What can hang from each mark
rapo: minir vesas vozu vubu
vubu: mome
gopuvub: beri minir vesas vozu
beri: mome
vozu: gopuvub rapo
vesas: mome rapo
mome: vesas
minir: gopuvub rapo

Every row comes from one small tree of marks. The marks that hang from a mark follow it in brackets, in alphabetical order. Every link used is in the known rows. Which tree was each row made from?
Known rows
rapo(minir(gopuvub(beri(mome) vesas)) vozu): [ 0.20  0.10 -0.18  0.12 -0.22 -0.01 -0.20 -0.37 -0.02  0.32 -0.14 -0.20
 -0.06  0.25  0.35 -0.03 -0.07 -0.23 -0.45  0.04  0.03  0.20  0.13]
mome(vesas(rapo(vozu(gopuvub(beri minir)) vubu))): [ 0.03  0.03  0.11  0.14 -0.10 -0.17 -0.14 -0.38  0.20 -0.04 -0.23 -0.07
  0.05  0.35  0.12 -0.03 -0.05 -0.04 -0.21  0.09  0.00  0.22  0.02]
rapo(minir vesas(mome) vozu(gopuvub) vubu): [ 0.09 -0.19  0.02 -0.01 -0.06 -0.19 -0.39 -0.53  0.29  0.15  0.01 -0.05
 -0.34  0.17  0.12 -0.08  0.12  0.02 -0.21  0.27  0.32  0.42 -0.04]
vesas(mome rapo(minir vozu)): [ 0.00  0.00  0.06 -0.21 -0.02 -0.11 -0.28 -0.29  0.25  0.06  0.02 -0.15
 -0.21  0.04  0.17  0.23 -0.02  0.06 -0.34  0.15  0.34  0.18 -0.04]
beri(mome(vesas(rapo(minir vubu)))): [-0.13  0.10 -0.12 -0.03 -0.15 -0.14 -0.11 -0.28  0.42  0.10 -0.12 -0.22
 -0.17  0.07  0.15  0.17  0.08 -0.05 -0.20  0.16  0.24  0.36  0.20]
gopuvub(minir vozu(rapo)): [-0.02 -0.25  0.30  0.13 -0.03  0.02 -0.13 -0.35 -0.09 -0.01 -0.08 -0.16
 -0.11  0.36  0.23 -0.02  0.05 -0.20 -0.27  0.01 -0.18  0.14  0.00]
mome(vesas(rapo(minir(gopuvub(vozu))))): [ 0.07 -0.10  0.07 -0.03 -0.13 -0.07 -0.09 -0.06  0.14  0.12  0.02 -0.06
 -0.19  0.12  0.11  0.22  0.18 -0.26 -0.35  0.11  0.11  0.09 -0.04]
vubu(mome(vesas(rapo(vozu)))): [-0.17  0.06  0.12 -0.09 -0.17 -0.29 -0.01 -0.27  0.40 -0.11 -0.09 -0.14
 -0.10  0.22  0.06  0.10  0.25  0.05 -0.20  0.23  0.43  0.24 -0.03]
minir(gopuvub rapo(vesas vubu)): [ 0.12 -0.18  0.11  0.03 -0.05  0.07 -0.13 -0.33  0.26  0.14 -0.13 -0.09
 -0.45  0.52  0.07  0.00  0.00 -0.18 -0.22  0.15  0.20  0.35  0.30]
vozu(gopuvub(vesas) rapo(minir vubu)): [-0.05 -0.18  0.02  0.24  0.05 -0.02 -0.27 -0.56  0.09  0.14 -0.08 -0.09
 -0.28  0.30  0.26 -0.02 -0.13 -0.18 -0.21  0.10  0.00  0.49  0.09]
beri(mome): [-0.04  0.04  0.00  0.03 -0.24 -0.15 -0.10 -0.31  0.12  0.13 -0.15 -0.32
 -0.06  0.13  0.19  0.03  0.13 -0.06 -0.26  0.05  0.19  0.20  0.13]
mome(vesas(rapo(minir(gopuvub(beri vozu))))): [ 0.16 -0.06  0.00  0.02 -0.20 -0.11 -0.09 -0.05  0.04  0.18 -0.05 -0.09
 -0.05  0.16  0.19  0.15  0.06 -0.27 -0.37  0.07  0.00  0.08  0.01]
minir(gopuvub(beri vozu) rapo(vesas)): [ 0.27 -0.17  0.12  0.12 -0.18  0.01 -0.16 -0.21  0.03  0.18 -0.14 -0.16
 -0.25  0.50  0.15 -0.07  0.06 -0.33 -0.33  0.07 -0.03  0.13  0.18]
vubu(mome): [-0.03 -0.11  0.12 -0.02 -0.21 -0.20 -0.04 -0.30  0.18  0.06 -0.07 -0.16
 -0.10  0.24  0.12  0.02  0.15  0.00 -0.18  0.15  0.31  0.22  0.07]
rapo(minir vubu(mome)): [-0.02 -0.20  0.09  0.01 -0.12 -0.10 -0.12 -0.34  0.31  0.16  0.01 -0.07
 -0.27  0.22  0.19  0.06  0.14  0.04 -0.17  0.23  0.31  0.38  0.19]
minir(gopuvub(beri(mome) vesas)): [ 0.15  0.14 -0.26  0.18 -0.31 -0.04 -0.12 -0.28 -0.07  0.31 -0.25 -0.30
  0.05  0.33  0.27 -0.07 -0.20 -0.27 -0.34 -0.06 -0.03  0.21  0.20]
mome(vesas(rapo(minir(gopuvub) vozu vubu))): [ 0.01 -0.04  0.07 -0.10  0.02 -0.09 -0.11 -0.25  0.32  0.08  0.00 -0.01
 -0.27  0.22  0.14  0.19  0.11 -0.06 -0.32  0.21  0.27  0.29  0.10]
rapo(minir(gopuvub(beri)) vesas vozu vubu(mome)): [ 0.24 -0.24  0.00 -0.03 -0.16 -0.14 -0.12 -0.37  0.24  0.25 -0.03  0.08
 -0.32  0.44  0.22 -0.11  0.07 -0.02 -0.25  0.28  0.21  0.41  0.22]
vozu(gopuvub(beri minir vesas(mome)) rapo(vubu)): [ 0.01 -0.09 -0.12  0.36 -0.06  0.00 -0.30 -0.55 -0.04  0.15 -0.24 -0.18
  0.05  0.44  0.25 -0.22 -0.42 -0.11 -0.18 -0.05 -0.24  0.39 -0.01]
vozu(gopuvub rapo(minir vesas(mome))): [ 0.01 -0.29 -0.02  0.02 -0.12 -0.14 -0.32 -0.51  0.06  0.14  0.02 -0.05
 -0.31  0.09  0.14 -0.03 -0.06 -0.04 -0.20  0.18  0.11  0.41 -0.15]
minir(gopuvub(vozu) rapo): [ 0.12 -0.13  0.21  0.12 -0.05  0.10 -0.16 -0.17  0.04  0.09 -0.07 -0.20
 -0.24  0.38  0.15  0.05  0.21 -0.30 -0.39  0.02  0.08  0.09  0.06]
mome(vesas(rapo(minir))): [-0.09  0.00  0.07 -0.11 -0.17 -0.14 -0.05 -0.25  0.26  0.08 -0.04 -0.12
 -0.18  0.04  0.07  0.28  0.07 -0.06 -0.23  0.20  0.28  0.21  0.06]
vubu(mome(vesas(rapo))): [-0.17  0.01  0.05 -0.06 -0.25 -0.27  0.04 -0.21  0.38 -0.04 -0.10 -0.15
 -0.09  0.19  0.02  0.14  0.12 -0.01 -0.14  0.17  0.36  0.23  0.04]
vozu(gopuvub(vesas(mome)) rapo): [-0.10 -0.07 -0.07  0.22 -0.07 -0.11 -0.31 -0.49 -0.01  0.09 -0.14 -0.28
 -0.07  0.23  0.17 -0.09 -0.17 -0.12 -0.24  0.01  0.05  0.34 -0.16]
minir(gopuvub(beri) rapo(vubu(mome))): [ 0.10 -0.11  0.00  0.18 -0.12  0.05 -0.05 -0.28  0.19  0.14 -0.16 -0.12
 -0.16  0.54  0.20 -0.08 -0.01 -0.07 -0.25  0.10  0.14  0.31  0.29]
minir(gopuvub(vesas) rapo(vozu vubu)): [ 0.07  0.01  0.08  0.13  0.07  0.13 -0.20 -0.41  0.22  0.10 -0.14 -0.19
 -0.33  0.57  0.16 -0.01 -0.01 -0.25 -0.36  0.09  0.20  0.32  0.24]

Write each row's tree
[ 0.03  0.00  0.08  0.28 -0.07  0.11 -0.15 -0.52  0.27  0.06 -0.22 -0.16
 -0.09  0.64  0.21 -0.18 -0.13 -0.15 -0.21  0.10  0.05  0.31  0.26]	gopuvub(beri minir(rapo(vozu vubu(mome))) vesas)
[ 0.04 -0.24  0.13 -0.09 -0.09 -0.20 -0.16 -0.45  0.42  0.12  0.02  0.01
 -0.42  0.31  0.15 -0.04  0.21  0.02 -0.15  0.37  0.40  0.46  0.19]	rapo(minir vesas vozu vubu(mome))
[ 0.07 -0.23  0.10 -0.07 -0.11 -0.11 -0.18 -0.41  0.29  0.22 -0.04 -0.07
 -0.41  0.26  0.13  0.07  0.04 -0.07 -0.13  0.26  0.23  0.42  0.29]	rapo(minir vesas vubu)
[ 0.14  0.07 -0.13  0.18  0.03  0.09 -0.30 -0.39  0.18  0.19 -0.20 -0.29
 -0.14  0.57  0.20 -0.11 -0.18 -0.17 -0.37  0.06  0.12  0.32  0.18]	minir(gopuvub(beri vesas(mome)) rapo(vozu vubu))
[-0.12  0.12 -0.07 -0.05 -0.25 -0.15 -0.08 -0.26  0.30  0.09 -0.09 -0.22
 -0.11 -0.05  0.13  0.22  0.09 -0.08 -0.25  0.14  0.25  0.22  0.09]	beri(mome(vesas(rapo(minir))))
[ 0.17 -0.08 -0.04  0.03 -0.23 -0.31 -0.32 -0.46  0.09  0.14 -0.15 -0.19
 -0.06  0.26  0.13 -0.17  0.02  0.01 -0.25  0.15  0.18  0.24 -0.09]	rapo(vesas(mome) vozu(gopuvub(beri)))
[ 0.01 -0.25  0.14  0.06 -0.10 -0.20 -0.20 -0.51  0.04  0.03 -0.11 -0.10
 -0.30  0.29  0.14 -0.07  0.00 -0.09 -0.17  0.14  0.06  0.37 -0.02]	vozu(gopuvub rapo(vesas))
[-0.02 -0.03  0.00  0.22 -0.21 -0.36 -0.12 -0.46  0.28  0.01 -0.16 -0.14
  0.05  0.34  0.13 -0.22  0.28  0.05 -0.18  0.23  0.28  0.37 -0.02]	rapo(vozu(gopuvub(beri)) vubu(mome(vesas)))
[-0.05 -0.01 -0.04 -0.11 -0.02 -0.15 -0.19 -0.23  0.36  0.08 -0.14 -0.25
 -0.19  0.28  0.11  0.15 -0.17  0.03 -0.19  0.07  0.29  0.30  0.16]	vesas(mome rapo(vubu))
[ 0.24 -0.14  0.07  0.11 -0.19 -0.11 -0.11 -0.12 -0.11  0.22 -0.13 -0.19
 -0.02  0.36  0.25 -0.03  0.07 -0.24 -0.38  0.00 -0.05  0.06  0.07]	minir(gopuvub(beri vozu))
[-0.03  0.05 -0.16  0.09 -0.02 -0.13 -0.29 -0.32  0.31  0.11 -0.22 -0.24
 -0.14  0.31  0.12  0.05 -0.27 -0.13 -0.18 -0.01  0.17  0.33  0.05]	vozu(gopuvub(vesas(mome rapo(vubu))))
[ 0.00 -0.09  0.22 -0.03  0.04 -0.05 -0.24 -0.48  0.40  0.01 -0.12 -0.19
 -0.46  0.50  0.10 -0.02  0.17 -0.10 -0.20  0.25  0.33  0.40  0.29]	minir(rapo(vesas vozu vubu))
[ 0.10  0.11 -0.14  0.26 -0.29 -0.15 -0.18 -0.27  0.03  0.24 -0.27 -0.43
  0.09  0.30  0.30 -0.13  0.01 -0.35 -0.30 -0.05 -0.07  0.16  0.16]	gopuvub(beri(mome) vesas vozu)
[-0.07 -0.24  0.13  0.04  0.07 -0.05 -0.18 -0.46  0.14  0.12  0.01 -0.11
 -0.32  0.28  0.27  0.09 -0.02 -0.01 -0.22  0.17  0.11  0.48  0.20]	vozu(rapo(minir vubu))
[ 0.11  0.00  0.18  0.21 -0.07 -0.08 -0.25 -0.48  0.04  0.03 -0.18 -0.22
 -0.07  0.32  0.19 -0.06  0.11 -0.06 -0.36  0.09  0.12  0.15  0.03]	minir(rapo(vozu(gopuvub(beri))))
[-0.08 -0.20 -0.05  0.29 -0.17 -0.21 -0.13 -0.51  0.16  0.06 -0.08 -0.04
 -0.05  0.24  0.23 -0.13  0.11  0.02 -0.13  0.24  0.06  0.51 -0.01]	vozu(gopuvub(beri) rapo(minir vubu(mome(vesas))))
[-0.06 -0.19  0.03 -0.07 -0.13 -0.18 -0.22 -0.44  0.13  0.08 -0.07 -0.22
 -0.26  0.29  0.11 -0.04 -0.10 -0.02 -0.16  0.16  0.18  0.40  0.02]	vozu(rapo(vesas(mome)))
[-0.09 -0.12  0.17  0.19 -0.17 -0.18 -0.09 -0.48  0.29 -0.08 -0.10 -0.01
 -0.02  0.30  0.07 -0.19  0.29  0.04 -0.15  0.22  0.21  0.30 -0.13]	rapo(vozu(gopuvub(minir)) vubu(mome(vesas)))
[ 0.07  0.07 -0.17  0.10 -0.23 -0.15 -0.22 -0.34  0.05  0.24 -0.20 -0.37
  0.05  0.28  0.17 -0.04 -0.22 -0.13 -0.25  0.02  0.12  0.23  0.09]	gopuvub(beri vesas(mome))
[ 0.00 -0.32  0.18  0.15 -0.03 -0.06 -0.18 -0.57  0.08  0.03 -0.15  0.01
 -0.29  0.44  0.15 -0.14 -0.12 -0.09 -0.09  0.12 -0.11  0.41  0.08]	vozu(gopuvub(minir) rapo(vesas vubu))
[ 0.24 -0.14  0.02  0.03 -0.19 -0.02 -0.09 -0.26 -0.12  0.31 -0.04 -0.06
 -0.12  0.20  0.24  0.11 -0.06 -0.11 -0.37  0.09  0.03  0.15  0.13]	rapo(minir(gopuvub(beri)))
[ 0.02 -0.11  0.03 -0.12 -0.06 -0.24 -0.28 -0.43  0.37  0.09 -0.08 -0.22
 -0.29  0.37  0.10 -0.08  0.08  0.03 -0.15  0.25  0.37  0.41  0.12]	rapo(vesas(mome) vozu vubu)
[ 0.05  0.14 -0.19  0.01 -0.18 -0.14 -0.21 -0.23  0.16  0.19 -0.25 -0.34
  0.01  0.30  0.16  0.09 -0.39 -0.13 -0.24 -0.03  0.12  0.17  0.14]	gopuvub(beri vesas(mome rapo))
[-0.11  0.03  0.12  0.03 -0.02 -0.28 -0.17 -0.35  0.38 -0.08 -0.15 -0.15
 -0.14  0.25  0.07  0.05  0.16 -0.02 -0.20  0.16  0.29  0.30 -0.02]	mome(vesas(rapo(vozu(gopuvub) vubu)))
[ 0.11  0.01 -0.06  0.28 -0.10 -0.06 -0.34 -0.51  0.06  0.15 -0.24 -0.20
  0.09  0.41  0.21 -0.23 -0.24 -0.10 -0.25  0.01 -0.04  0.25 -0.02]	rapo(vozu(gopuvub(beri minir vesas(mome))) vubu)
[-0.02  0.01 -0.08  0.14 -0.06  0.02 -0.27 -0.35  0.21  0.09 -0.22 -0.13
 -0.09  0.32  0.09  0.01 -0.39 -0.17 -0.16 -0.06 -0.01  0.22  0.01]	vozu(gopuvub(minir vesas(mome rapo(vubu))))
[-0.17  0.17 -0.05 -0.03 -0.09 -0.24 -0.11 -0.32  0.47 -0.05 -0.20 -0.30
 -0.10  0.22  0.16  0.07  0.17 -0.02 -0.22  0.16  0.34  0.34  0.16]	beri(mome(vesas(rapo(vozu vubu))))
[ 0.16 -0.23  0.14  0.10 -0.02  0.05 -0.20 -0.25  0.25  0.13 -0.10 -0.12
 -0.44  0.56  0.11 -0.04  0.16 -0.32 -0.26  0.13  0.10  0.28  0.24]	minir(gopuvub(vozu) rapo(vesas vubu))
[ 0.10  0.08 -0.08  0.09 -0.08 -0.16 -0.28 -0.37  0.24  0.13 -0.18 -0.15
 -0.11  0.15  0.35  0.04 -0.03 -0.04 -0.32  0.06  0.07  0.28  0.14]	vesas(rapo(minir vozu(gopuvub(beri(mome))) vubu))
[-0.08  0.02  0.14 -0.16 -0.07 -0.18 -0.12 -0.30  0.29  0.00  0.00 -0.12
 -0.20  0.07  0.11  0.24  0.17 -0.02 -0.29  0.25  0.34  0.20 -0.01]	mome(vesas(rapo(minir vozu)))
[-0.01 -0.21 -0.05  0.26 -0.12 -0.18 -0.03 -0.23  0.13  0.07 -0.12 -0.12
 -0.01  0.50  0.23 -0.22  0.17 -0.16 -0.21  0.14 -0.04  0.38  0.05]	minir(gopuvub(beri vozu(rapo(vubu(mome(vesas))))))
[ 0.15 -0.21  0.03  0.06 -0.08  0.01 -0.11 -0.35 -0.19  0.23 -0.02 -0.05
 -0.15  0.27  0.30  0.06 -0.15 -0.08 -0.37  0.09 -0.09  0.26  0.10]	vozu(rapo(minir(gopuvub(beri))))
